(in the rows, 128 means zero)
Known rows, with every way that one mark hangs from another:
U{G{B}}: [164 117  72 111  98 145 142 102 154 103 136 118 139 153 134 130 138 130
 135 138 149 134 128 109 100 143 145 147 145  97 177]
G{B{N{K R}}}: [150 136 100 128 140 201 136 148 135 144 110 157 152 147  65 113  95 136
 121  19 134  90 119 126  96 137 106 168 177  89 144]
G{B{Q{K{N}}} U}: [142 179 102 162 168  90  99 148 150 108 117 128 125 172  90 132 213 140
 100 122 152 196 150 105 119 113 178 122 153 140 132]
U{G{B{Q}}}: [174  96  99 136 121 129 136 111 152  89 147 129 138 159 136 130 153 137
 135 148 146 125 143 133 105 131 154 154 145 111 168]
S{K R{Q{B}}}: [136 145 102 139 100 121 124 109 142 109 140 102 104  81 178 127  60 115
 136 116 110  89 111  91 141 114  91  96  21 144 120]
B{G N Q{R}}: [118  66 182 147 142 134 116 136 108 103 133 144 118 145  93 126 173 141
  92 118 121 101 141 151  96 115 169 126 136 153 118]
U{G{B{S}}}: [185 106  89 110 117 118 148 110 146 113 147 125 136 148 149 127 160 122
 152 141 159 188 132 145 115 135 116 153 137  94 171]
R{Q{B{N}}}: [145 133  54  96 107 125  98  98 116 138 108 134 128  98 164 147  74 121
 105 110 131 118 123  92  90  94 120 115  94 120  87]
U{G{B{Q S}}}: [192  87 116 137 138 103 141 120 146  97 159 135 136 154 153 129 176 131
 150 150 157 180 148 169 119 123 125 159 134 110 162]
U{G{B{N Q S}}}: [146  73 109 148 143  97 127 126 128  85 152 151 140 147 142 120 175 148
 137 110 159 161 164 178  95 109 130 157 114 102 149]
G{B{N Q{K} S} U}: [141 132 113 165 182  67 101 158 111 112 118 149 129 160 104 100 232 156
 104  91 170 205 164 164 101  79 139 133 120 114 131]
U{G{B{N{K} Q}}}: [106 103  86 143 145 158 130 126 125  89 135 149 159 152 118 122 116 162
 145 104 147 109 150 144  90 115 136 156 143  94 134]
U{G}: [126 102  69  89  76 139 145 101 137 145 112 115 142 151 179 146 107 115
 138 164 119 141 129 106 117 149 142 150 146  97 148]
N{B{G Q} R}: [160 128 174 149 142 177 125 144 141 162 128 152 135 130  77 134 105 118
 117 162 118  85 137 156 126 150 132 166 184 141 129]
R{Q{B K{S}}}: [170 169  78 113 143 129 114  98 106 124  75 126 122  99 196 163  69 103
 109 190 148 176 126  89 131  68 113  89  99 150  37]
U{G{B{N}}}: [124 100  65 118 104 139 129 108 134  91 130 134 144 145 126 120 134 147
 125  97 152 121 143 115  75 128 148 145 125  89 163]
R{N}: [135 130  94  76  80 131 137 110 120 160 104 110 128 139 192 145 101 122
 134 131 120  63 108  95 137 131 149 129 168 134 146]
B{N{R{Q}} S}: [160 119 114  99 114 136 121 134 106 148 122 159 137 123 143 125  95 112
 113  60 108 184 105 151 105 118  88 144 140 110 108]
U{G{B{N{K} Q{R}}}}: [142  80 123 163 163 166 140 130 112  77 139 145 163 153 116 120 139 161
 135 113 148 150 156 145  71 100 139 147 122 113  99]
G{B{S{R}} U}: [150 144 137 143 129  87 134 148 153 140 154 108 130 148  95  77 195 128
 142 105 149 201 130 136 147 134 109 126 133  88 176]
S{B}: [131  99 101  76  83 128 146 105 147 148 105 115 117 138 143 150 136 117
 127 112 109  81 111  96 129 179 151 147 151 108 176]
S{B{Q}}: [133  79 128 106 106 113 140 116 147 131 115 124 116 145 147 152 154 124
 124 118 107  71 128 121 132 168 161 153 151 123 169]
G{B{Q S} U}: [181 132 143 143 151  67 130 148 143 146 153 131 136 162  98  97 231 131
 122 112 155 200 146 159 140 136 127 148 172  97 170]
S{B{N}}: [ 83  82  94  87  87 123 132 112 128 134  98 130 122 132 134 142 136 134
 115  68 111  66 127 104 104 164 157 145 132 102 162]
S{R{N}}: [105 124 113 103  80 134 135 120 128 136 118  97 121 133 195 125  80 128
 151 135 111  50 107  97 145 120 139 113 127 138 142]
S{B{G{U} Q{K}} R}: [ 76 128 162 161 162 106 120 152 137  81 125 111 108 154  84 106 203 154
 116 154 121 124 127 134 128 114 167 102  83 145 158]
Q{B{G{U}} K R{N}}: [174 166 117 146 176 128 130 136  95 119 103 103 131 133 133 134 178 142
  96 181 161 162 134 100  99  42 153  83  64 179  71]
S{B R{Q}}: [118 120 113  89  85 132 128 103 143 100 132 106 109 114 153 127  92 124
 140 118  95 104  83  93 123 152 129 102 100 125 152]
N{B{G} K R}: [135 167 145 115 140 227 138 143 135 195 111 147 151 123  67 135  55 117
 143 151 119  95 112 137 134 160  99 166 203 117 116]
R{Q{K}}: [154 158  66  78 108 138  99 103 116 128  88 124 109 133 182 151  94 117
 113 155 120 158  88  92 106 101 137 104 138 141 108]
S{B{N} K R}: [ 30  79 132 140  88 112 145 128 134  92 122 113 103 108 138 112 119 145
 133  37  92  23 131 108 128 169 133 124  39 117 181]

Rows:
[155 140 190 160 165 143 120 156 145 163 145 160 132 124  87 157 131 106
 131 162 122 166 148 179 152 150 119 165 173 160 106] -> K{N{B{G Q S} R}}
[ 76 197 131 122 122 120 110 135 142 180 131 120 141 129  60 132 151 121
 117 184 129 172 141 102 145 173 160 123 197 125 125] -> K{N{B{G{U}}}}
[141 127 208 144 142 125 154 132  92 132 153 118 118  90 149 128 137 134
 148 172 134 102 129 158 146 128 109 113  93 184 115] -> Q{R{N{B{G S{K}}}}}
[119 165 135 141 122 132 123 113 118  66 165  98  99  74 157 120  64 141
 141 136 120  30  91 107 143  84 108  63  10 188 131] -> S{K R{N Q{B{G}}}}
[118  96 238 166 167 100 166 143 106 101 137 122 139 148  63 109 229 135
  95 163 123 175 148 143 147 157 169 108 149 142 113] -> K{S{B{G{U} Q{R}}}}
[153 111 142 122 125 103 123 127 129 192 120 140 131 119 176 147 125 109
 151 188 134 147 155 162 153 145 115 166 178 125 110] -> N{B{Q S}}
[168 181 148 142 156 161 126 122 135 113 129 143 135 100  90 160  71  92
 100 145 123 175 117 109 145 118 113 103 128 163  57] -> K{N{R{Q{B{G}}}} S}
[107 173 133 122 151 120  83 128 132  79 141 124  90 118 139 144 117 120
 136 170 123 211  88 135 140  88 121  71  89 180  99] -> B{G S{R{Q{K{N}}}}}
[170 173  95 143 121 142 130 124 147 129 129 129 125  94 141 163  65  96
 107  70  99 135 115  88 132 136  97 128  64 156 100] -> S{K{N{R{Q{B}}}}}
[ 95  95 135  99 119 114 114 130 118 143 130 145 113 133 108 126 157 126
 120 109 133 124 126 161 125 132 128 135 148 118 155] -> B{G N S}
[120 126 119 153 138  86 112 147 130 122 137 140 143 160  71  89 207 155
  97  67 146 130 157 129 102 131 162 141 164  95 160] -> G{B{N Q} U}
[ 79 163 141 121 101 121 117 112 129 108 126 114 123 110 163 139  60 101
 133 157 100 174 110  87 168 140 131  79 148 144  75] -> K{N S{R{Q}}}
[122 151 134 146 121 133 115 114 142  81 161 106  93  79 124 118  80 124
 129 131 115  74  99 109 143 110 100  80  16 162 140] -> S{K R{Q{B{G}}}}
[ 90 128  93 150 105 113 110 115 122  97 134 117 109  74 170 118  56 131
 124  74 111  72 126  98 118  97  96  93   4 137 106] -> S{K R{Q{B{N}}}}
[132 156 162 180 157  45 134 157 152 118 171 127 123 145  87 110 236 132
 125  72 137 195 156 149 168 162 128 136 122 130 175] -> G{B{Q S{K{N}}} U}
[149 162 110 109 119 215 144 138 135 223  90 143 163 124 125 143  35 108
 148 137 112 111 124 118 134 160  90 181 208  99  94] -> N{B K R}
[129 113 189 129 165 149 160 119  83  64  94 114 115 128 145 148 157 142
 111 180 140 102 114 116 124  94 167  78  99 196  85] -> Q{K{S{B{G}}} R{N}}
[161 168 101  96 100 158 118 123 142 145 121 138 134 135 131 157  77  95
 109  90  90 172  92  93 122 152 126 133 171 137 112] -> K{N{R{Q}}}
[106 123  97 107 116 196 138 146 119 181  88 153 155 145 114 130  66 121
 123  48 103  98 120 123 111 141 105 172 179  90 112] -> B{N{K R}}
[164 141 126 143 134  94 124 139 147 136 142 125 137 168  80  99 210 139
 107 106 145 148 142 122 127 145 156 142 183 100 176] -> G{B{Q} U}
[104  84 177 163 116  82 141 145 139 125 150 118  99 122 180 116 137 119
 155 112 102 104 139 164 180 141 100 137  74 138 160] -> B{Q S{K R}}
[163 170 107  75 107 116 120 104  94 165 128 126 137  89 214 144  66 122
 159 189 134 145 103 131 138 112  99 115 158 145  87] -> R{N{B{S}} Q}
[103 122  62 114 122 171 135 115 126 106 124 139 159 144 117 121  99 154
 147  99 150 119 135 120  87 126 125 151 146  78 140] -> U{G{B{N{K}}}}
[125 145 179 144 156  88 120 150 123 183 148 137 138 131  86 110 189 129
 133 203 142 186 155 177 157 145 126 144 183 118 129] -> N{B{G{U} Q S}}
[142 169 130 130 145  95 113 116 140 107 165 126  97  80 127 160 123 108
 128 129 127 163 112 131 159 127  98  96  52 174 121] -> R{Q{B{G S{K{N}}}}}
[159 186  96 108 133 115 108 115 129 142 141 116 132 116  87 119 141 123
  99 162 137 174 107 101 121 109 127  96 120 124 119] -> R{Q{B{G{U}}}}
[ 66 158 152 131 121 176 146 128 122 189  95 120 151  99 155 124  20 111
 173 203 123 115 143 113 181 150  93 128 184 106  60] -> N{B K{S{R}}}
[ 97 102 152 135  95  97 147 135 142 143 138 108 100 116 177 115 122 110
 157 103 105 114 122 139 176 154  88 131  76 123 166] -> B{S{K R}}
[133 134 109 127 134  78 123 145 123 145 134 136 140 149  83  88 211 140
 113  62 160 193 146 140 113 133 123 139 156  76 164] -> G{B{N S} U}
[ 97 124 186 136 159 141 132 151 116 121 155 123 123 130 148 121 106 145
 180 163 125  77 107 182 175  94 106 116 133 156 126] -> B{G Q S{R{N{K}}}}
[171  95 125 149 186 128 109 132 101 115 100 140 107 114 135 152 169 127
 100 144 166 180 153 150  87  44 121 111  40 167  61] -> Q{B{G N S} K R}
[ 54 105 149 134 138 137 133 136  96 154  92 153 151 135 144 133  84 130
 131 121 120  99 156 141 155 133 127 140 192 106  71] -> B{N{K{S}} Q}
[175 135 138 141 148 125 137 133 128 157 129 108 134 134  78 121 189 118
  92 157 145 180 142 106 114 112 141 115 110 130 105] -> Q{B{G{U}} R}
[ 31  86 168 143 149 158 123 144 130  87 138 137 119 129  77 117 117 163
 146  96 106  30 122 152 126 139 143 124 108 128 147] -> S{B{G N{K} Q} R}
[ 98 166 128  96 125 193 121 122 131 190 114 132 138 117  90 140  71 125
 152 194 131  86 115 125 142 160 120 144 208 119 120] -> N{B{G} K}
[111 129 167 127 123 135 120 132 142 162 144 121 113 103 120 120 108 116
 161 198 134 127 128 158 156 141 103 127 138 131 135] -> N{B{G S{R}}}
[173  89 156 126 120 125 143 124 104 132 121 116 130 148 193 145 140 130
 122 145 118  91 130 120 121 106 161 127 146 168 103] -> B{Q{R{N}}}
[ 94 177 133 127  89 133 126 113 106 113 145 101 120  71 204 113  27 139
 163 156 104  50 101 100 145 122 103  86  77 163 112] -> S{K R{N{B} Q}}
[107  68 174 156 137 134 159 143 112 117  97 160 144 134 117 133 125 125
 101  61 104  87 156 146 129 154 138 158 145 117 108] -> K{S{B{N{R} Q}}}
[114 107 164 115 116 124 125 134 147 134 147 117 100 131 122 117 140 114
 148 150 124 131 108 155 158 136 112 121 126 128 164] -> B{G S{R}}
[ 55 100 156 136 140  91 124 143 119 108 136 137 130 150  52 106 215 161
  96  92 117  97 142 143 109 155 178 130 134 110 173] -> S{B{G{U} N Q}}
